In the rows, 128 means zero.
Known rows, with every step that occurs
vora mupo noba nabi: [108 108 120 105  87 118 132 137 119 107 121 134 134 138 135 166 115 149
 131 133 168  86  65 147 110 103 107  68 111 100 124 138 149 148]
supa noba mupo: [129 131 135 123  96 125 134 115 124 103 117 129 120 140 144 133 114  84
 113 137 131 101 124 114 129 140 137 108 129 129 135 130 115 122]
resa noba mupo: [135 120 111 123 101 124 118 116 127 110 124 149 117 138 111 108 108  88
 141 128 115  93 120 138 112 126 133 100 143 128 120 123 128 128]
tenup sugin: [137 116 128 133 128 135 134 128 132 113 119 108 128 139 128 140 124 112
 100 120 132 157 116 151 139 119 148 130 137 117 130 123 139 138]
sugin vora mupo nabi noba: [ 94 103 125 142 167 120 156 120 132 101 138 144 138 134 160 169 102 130
  76 132 175 110  52 162 102 144 107  64 105 117 123 123 128 155]
sugin vora: [109 126 132 143 175 118 133 124 135 121 133 135 129 128 145 121 127 108
 109 135 141 126 115 125 118 125 139 152 130 141 126 118 111 142]
nabi mupo: [125 137 125 130 127 120 130 101 131 124 126 117 135 129 137 145 117  96
 128 125 132 126 112 117 116 129 105  95 123 135 136 128 143 140]
tenup sugin vora: [118 117 132 148 174 124 139 125 138 106 124 118 131 140 143 133 122  91
  81 126 145 156 102 146 129 116 162 156 140 131 129 115 123 150]
tenup sugin vora mupo: [101 103 125 146 167 115 143 112 140 106 131 132 135 146 143 149 128 123
  64 121 160 157  84 136 125 122 151 126 121 123 125 115 130 166]
mupo nabi supa noba: [137 142 150 127 103 133 129 133 112 113 119 115 123 134 148 175 106 116
  68 134 138 113  84 171 152 148 105  43 136 116 118 122 133 137]
sugin vora mupo: [ 90 112 126 141 167 107 136 112 134 122 140 152 135 134 148 137 132 140
  91 130 156 131  97 117 115 130 130 123 111 134 122 120 118 158]
vora tenup sugin: [151 125 151 129 118 134 135 126 140 100 120 104 135 150 114 155 114 104
 102 124 113 146 103 132 131 121 167 158 155 118 140 115 142 115]
supa nabi: [138 130 127 122 128 141 124 142 145 123 118 121 132 155 130 153 138 119
  98 128 130 105 147 132 120 123 115 108 127 121 127 125 124 133]
supa noba mupo vora nabi: [138 127 132 120 100 139 134  91 133 123 131 122 123 153 146 130 100  83
  87 123 121  83 150 116 121 142 134  66 107 116 131 145 131 125]
mupo vora nabi noba supa: [146 128 137 124 157 145 142 130 134 128 137 122 124 148 135 135  92  75
 149 121 121 108  95 189 101 126 114  41  91 109 127 140 132 121]
tenup sugin vora nabi noba supa: [125 124 151 150 188 142 159 135 139 102 130 116 125 141 164 148  93  38
 120 128 150 155  34 196 112 121 139  83 108 117 130 124 107 146]
tenup sugin vora nabi: [117 118 140 151 165 139 143 110 143 123 133 115 130 135 158 140 116  89
  68 122 148 158  91 142 128 124 150 124 122 123 127 127 117 156]
vora mupo nabi supa: [134 143 129 125 123 128 127 123 109 132 134 133 133 131 117 181 115 157
  60 123 152 122  77 176 144 137  91   4 118 112 112 124 161 154]
noba mupo nabi: [149 146 122 121 115 140 135 122 116 106 126 125 128 134 101 143 110 107
  78 131 137  86 124 152 124 122 115  55 133 119 127 129 152 134]
noba nabi supa mupo vora sugin: [152 147 118 103  87 115 111 125 117 130 107  94 144 158 113 159  99  74
 123 114 130 107 102 165 135 118 155  52 140  80 130 104 164 140]
resa noba mupo vora tenup sugin: [170 113 125 119 103 126 120 108 143  84 120 120 127 179  88 126  86  65
  97 115  87  91 130 155 105 112 179 115 164 112 130 113 162 113]
tenup sugin vora mupo noba: [100 105 130 142 151 123 140 122 145  92 126 128 138 141 146 158 118 125
  62 131 176 154  53 154 131 114 144 117 114 117 128 126 129 162]
noba mupo: [144 143 119 121 123 130 127 117 122 119 126 134 126 132 108 123 117  95
 126 129 132 106 133 125 128 123 130 100 130 133 131 130 138 123]
supa mupo vora tenup: [154 140 143 125 117 127 121 110 156 123 127 101 144 162 114 127 115 105
 119 118 100 114 148 127 110 129 155 136 127  94 141 112 143 109]
vora nabi supa: [146 151 139 132 133 141 121 115 121 162 137 128 123 117 138 154 111 107
 111 123 133 141  89 150 155 138 106  51 116 125 117 138 135 134]
nabi supa mupo: [151 159 133 134 127 129 114 121 129 147 121 112 133 127 132 139 122  93
 128 124 136 156  93 163 151 141 119  76 120 105 127 116 132 134]
sugin vora tenup: [123 134 155 138 163 116 134 123 142 109 134 129 135 140 130 136 118 100
 112 139 121 116 102 109 110 127 158 178 147 141 133 111 115 122]
mupo noba nabi supa: [148 144 128 107 104 125 118 151 106 122 114 120 125 126 130 168  99  97
 143 136 156  97  50 185 142 102 107  48 136 112 119 135 151 134]
mupo vora: [141 122 119 121 142 126 123 120 132 131 132 123 131 146 117 118 119 128
 109 119 114 107 162 137 121 121 137 115 124 121 125 129 147 126]
noba supa mupo: [138 158 145 133 129 135 126 142 137 117 120 111 130 143 121 116 132  86
 152 128 120 142 104 171 115 118 123  97 110  97 135 111 112 135]
sugin vora nabi supa: [131 151 143 147 176 129 126 110 125 155 143 133 126 117 152 146 112  86
  92 129 147 140  76 146 144 137 119  74 119 137 115 130 117 148]
sugin vora nabi mupo noba resa: [108 162 137 144 152 128 146 115 154 119 136 112 143 134 171 151 110  87
 117 142 167 110  32 121 126 124  88  74  97 148 132 141 123 155]
nabi noba supa mupo vora: [149 136 129 128 152 131 134 136 143 112 122 110 134 157 133 119 102  63
 162 121 122 121  98 197  99 129 125  68  94  89 136 117 129 122]
resa noba: [119 106 118 130 103 120 117 128 132 118 126 143 119 135 129 115 118 125
 146 126 112 115 118 142 110 132 129 127 140 124 117 122 117 132]
supa nabi mupo noba: [136 142 129 122 110 142 126 125 158 104 112 106 142 152 144 180 119  89
  93 133 149  98  97 140 117 116  85  63 116 121 137 136 135 142]

Rows
[134 142 138 133  97 139 123 148 137  97 117 118 124 152 115 120 116  95
 123 127 112 111  90 212  93 120 110  49 125  77 118 102 116 149] -> resa noba supa mupo nabi
[138 137 118 108 107 128 123 109 153 107 112  96 151 178 119 176 115  81
  71 114 120  90 155 118 116 123 130  70 133 117 140 115 155 143] -> supa nabi mupo vora sugin
[118 107 102 100  69  99 119 105 125  97 111 113 137 165 122 148  85  72
 138 112 112  65 110 135  84 107 143  70 156 104 127 110 162 150] -> resa noba nabi mupo vora sugin
[126 136 118 115 110 116 126  94 137 113 122 103 147 151 113 151 106  90
 100 114 118 115 135 114 123 127 143  91 133 123 142 118 161 138] -> nabi mupo vora sugin
[125 127 110 100  91 104 129 105 120 106 112  98 145 159 118 163  95  78
 122 114 128  78 122 120 101 105 140  69 143 108 139 117 174 145] -> noba nabi mupo vora sugin
[162 118 141 124 128 131 129 119 145 103 124  99 137 168 103 146 105 106
  83 114 101 126 138 143 124 115 175 141 150 112 138 117 162 112] -> mupo vora tenup sugin
[129 130 126 135 113 139 145 129 140 111 120 107 141 130 155 152 102 101
 111 127 154 124  79 181 109 148 105  65 106  85 137 120 133 129] -> supa mupo nabi noba
[131 162 154 126 117 146 134 118 138 113 129 111 130 130 135 157 102  67
 135 133 140 122  51 171 115 111  79  26  93 116 133 144 128 143] -> vora nabi mupo noba supa
[158 136 109 116 137 126 123 108 125 124 129 128 129 150  96 114 108  95
 104 121 118  85 165 130 120 119 139  85 125 126 129 132 158 122] -> noba mupo vora
[128 141 133 131  96 140 123 131 151 115 117 108 139 128 142 133 124 113
 129 135 147 141  90 155 132 127 124 114 106  93 139 128 118 129] -> supa mupo noba
[133 137 136 121  87 136 140 118 118  90 117 120 124 143 134 152 106  98
  68 137 138  79 117 141 125 138 119  64 132 116 130 127 132 130] -> supa noba mupo nabi
[160 141 138 116 130 130 124 105 161 111 121  98 147 185 116 177 110  80
  83 119 102  75 155 117  95 118 119  85 136 122 140 119 161 122] -> supa nabi mupo vora tenup
[ 96 125 120 140 170 115 164 143 132 101 138 137 143 144 163 166 109 144
  94 137 176  96  29 155 113 142  96  57  98 132 120 119 134 155] -> sugin vora mupo nabi noba resa
[124 128 157 152 149 133 138 109 131 122 124 110 122 138 186 166 103  61
  57 128 151 164  55 159 157 145 144  84 127 124 121 124 108 154] -> tenup sugin vora nabi supa noba
[131 158 143 154 164 132 123 103 139 157 135 118 133 123 160 140 117  70
  99 127 150 156  71 152 138 144 121  70 104 109 123 120 111 153] -> sugin vora nabi supa mupo
[152 183 133 130 109 135 121 153 139 130 116 101 140 135 136 146 120 108
 146 138 154 138  35 171 170 131 101  63 108 113 128 123 135 130] -> nabi supa mupo noba resa
[108 115 133 146 175 132 150 112 141 130 141 136 130 120 181 140  99  80
 127 133 159 127  66 138 108 146 123 107 104 130 129 137 103 135] -> sugin vora nabi noba
[125 130 116 114 111 108 133 112 115 119 118 113 134 136 139 158 105  86
 146 124 142  90  95 125  96 107 100  73 134 121 132 127 154 147] -> noba nabi mupo
[178 135 133 117 125 132 131 108 138  94 122 105 135 173  83 143  94  71
  83 117 103 102 140 138 123 109 179 113 152 117 141 119 174 109] -> noba mupo vora tenup sugin
[154 156 127 119 104 126 109 114 133 136 117  99 145 150 112 145 110  84
 103 114 121 141 115 154 157 139 156  74 128  94 133 105 151 132] -> nabi supa mupo vora sugin
[155 137 118 119 131 141 128  93 130 140 139 127 127 147 112 122 104  91
  93 117 121  88 158 129 120 123 128  54 108 118 127 145 153 127] -> noba mupo vora nabi
[121 113 121 110  99 103 134 102 122 105 112 102 132 166 162 158  92  79
 123 120 129  64 124 123  90 118 115  66 129 111 132 128 154 144] -> supa noba nabi mupo vora
[126 128 131 144 169 124 137 119 119 108 130 124 135 143 131 187 110 118
  14 122 168 149  49 195 145 125 124  31 128 114 113 110 156 176] -> tenup sugin vora mupo nabi supa
[117 104 132 152 171 138 157 113 144 116 132 117 131 131 180 153  94  63
  98 125 161 157  53 158 120 138 145 111 112 121 133 132 116 143] -> tenup sugin vora nabi noba
[147 131 130 105 113 105 129 103 126 111 122 102 142 165 113 164  88  80
 133 118 110  59 121 121  81 102 129  85 146 115 137 121 179 123] -> noba nabi mupo vora tenup
[116 160 153 146 154 123 139 131 128 137 134 120 125 140 190 153 115  91
 106 142 148 124  44 127 156 152 113  76 111 148 115 127 101 145] -> sugin vora nabi supa noba resa
[142 130 116 121  86 113 106 133 118 133 110 121 123 143 138 137 102  75
 165 122 129 107  69 185 111 122 118  55 142  85 114 107 135 145] -> resa noba nabi supa mupo
[143 128 114 124 133 128 142 119 123 112 125 137 127 126 133 137  95  71
 152 134 144 104  91 142 120 138 123  85 119 130 137 135 136 112] -> nabi noba mupo
[159 130 138 126 130 124 131  91 148 101 122  87 144 168 111 162  94  76
  83 111 105 125 121 132 112 116 152 109 144 118 144 117 177 125] -> nabi mupo vora tenup sugin
[109 109 133 113  83 115 137 136 113 106 110 116 121 145 165 149 113 109
 142 135 137  86 107 124 110 122 129 115 136 112 128 126 120 133] -> supa noba nabi
[169 168 127 121 125 137 123 123 102 123 125 126 125 128  94 160  99  90
  74 130 141  97  93 178 149 126 104   6 138 124 119 126 165 135] -> noba mupo nabi supa
[131 121 125 128 127 138 147 135 125 107 126 121 133 126 144 161  98 117
 109 131 148 107  83 177 115 142 105  69 120 113 129 131 139 126] -> mupo nabi noba
[127 136 119 129 138 123 149 153 134 120 127 123 134 136 153 139 111 119
 176 136 142 114  63 137 132 142 109 110 112 142 131 129 129 115] -> nabi noba resa
[109 116 127 122 103 129 129 126 137 114 130 139 135 129 134 155 125 162
 111 132 158 127  77 138 133 126 111  90 101 113 127 139 133 142] -> vora mupo noba
[130 125 123 112 110 125 122 120 134 116 123 114 139 152 108 134 116 121
 104 116 115 115 154 121 132 126 167 124 138 118 133 118 147 126] -> mupo vora sugin
[123 142 136 130 101 143 134  96 144 127 130 112 137 119 153 162 104  92
 115 129 152 123  71 132 126 128  88  54  99 119 137 151 135 140] -> vora nabi mupo noba
[174 151 137 110 109 115 113 124 123 133 117  97 139 165 112 156  95  74
 134 118 112  87 101 163 113 114 141  66 143  85 130 108 168 118] -> noba nabi supa mupo vora tenup
[139 166 143 127 108 132 138 156 114 115 119 106 127 147 153 170 112 130
  88 139 139 102  60 164 164 148  95  38 130 131 116 120 137 137] -> mupo nabi supa noba resa
[135 119 125 147 169 139 157 101 138 107 130 124 129 133 160 150  84  29
  92 128 164 134  56 156 119 133 147  83 114 126 137 135 124 138] -> tenup sugin vora nabi noba mupo
[136 151 150 120 126 141 126 161 130  98 121 123 125 133 116 132 119 103
 148 139 133 120  76 186 127 103 115  90 116 118 129 132 119 128] -> mupo noba supa
[115 134 150 145 189 135 153 135 135 118 139 136 124 130 162 136  99  55
 145 137 146 125  48 174 100 128 118  80  97 128 126 130  95 136] -> sugin vora nabi noba supa
[141 148 143 159 163 141 129 101 144 142 126  99 134 132 160 152 111  54
  70 119 156 185  58 175 150 136 141  72 113 100 126 115 122 160] -> tenup sugin vora nabi supa mupo
[111 127 128 120 142 104 125 135 112 116 125 142 133 133 145 177 101 111
 106 138 183  98  18 169 127 105 110  46 120 116 113 127 141 163] -> sugin vora mupo noba nabi supa
[134 142 131 134 104 142 132 124 138 117 121 103 139 135 132 142 126 124
  87 125 139 124 119 164 120 133 114  77 118  87 131 116 134 142] -> supa mupo nabi
[139 139 141 152 178 137 132 112 129 140 132 116 126 129 152 157 106  69
  67 122 151 169  62 168 155 127 140  77 127 126 118 124 129 156] -> tenup sugin vora nabi supa
[102  93 123 146 166 125 161 120 136  86 129 126 140 144 161 181  97 113
  47 124 180 137  37 183 111 135 127  66 113 107 126 117 140 163] -> tenup sugin vora mupo nabi noba
[143 131 126 127 121 127 113 133 147 113 122 120 124 169 113  91 115  81
 155 117  93 112 130 194  88 118 134  83 119  84 120 106 122 138] -> resa noba supa mupo vora
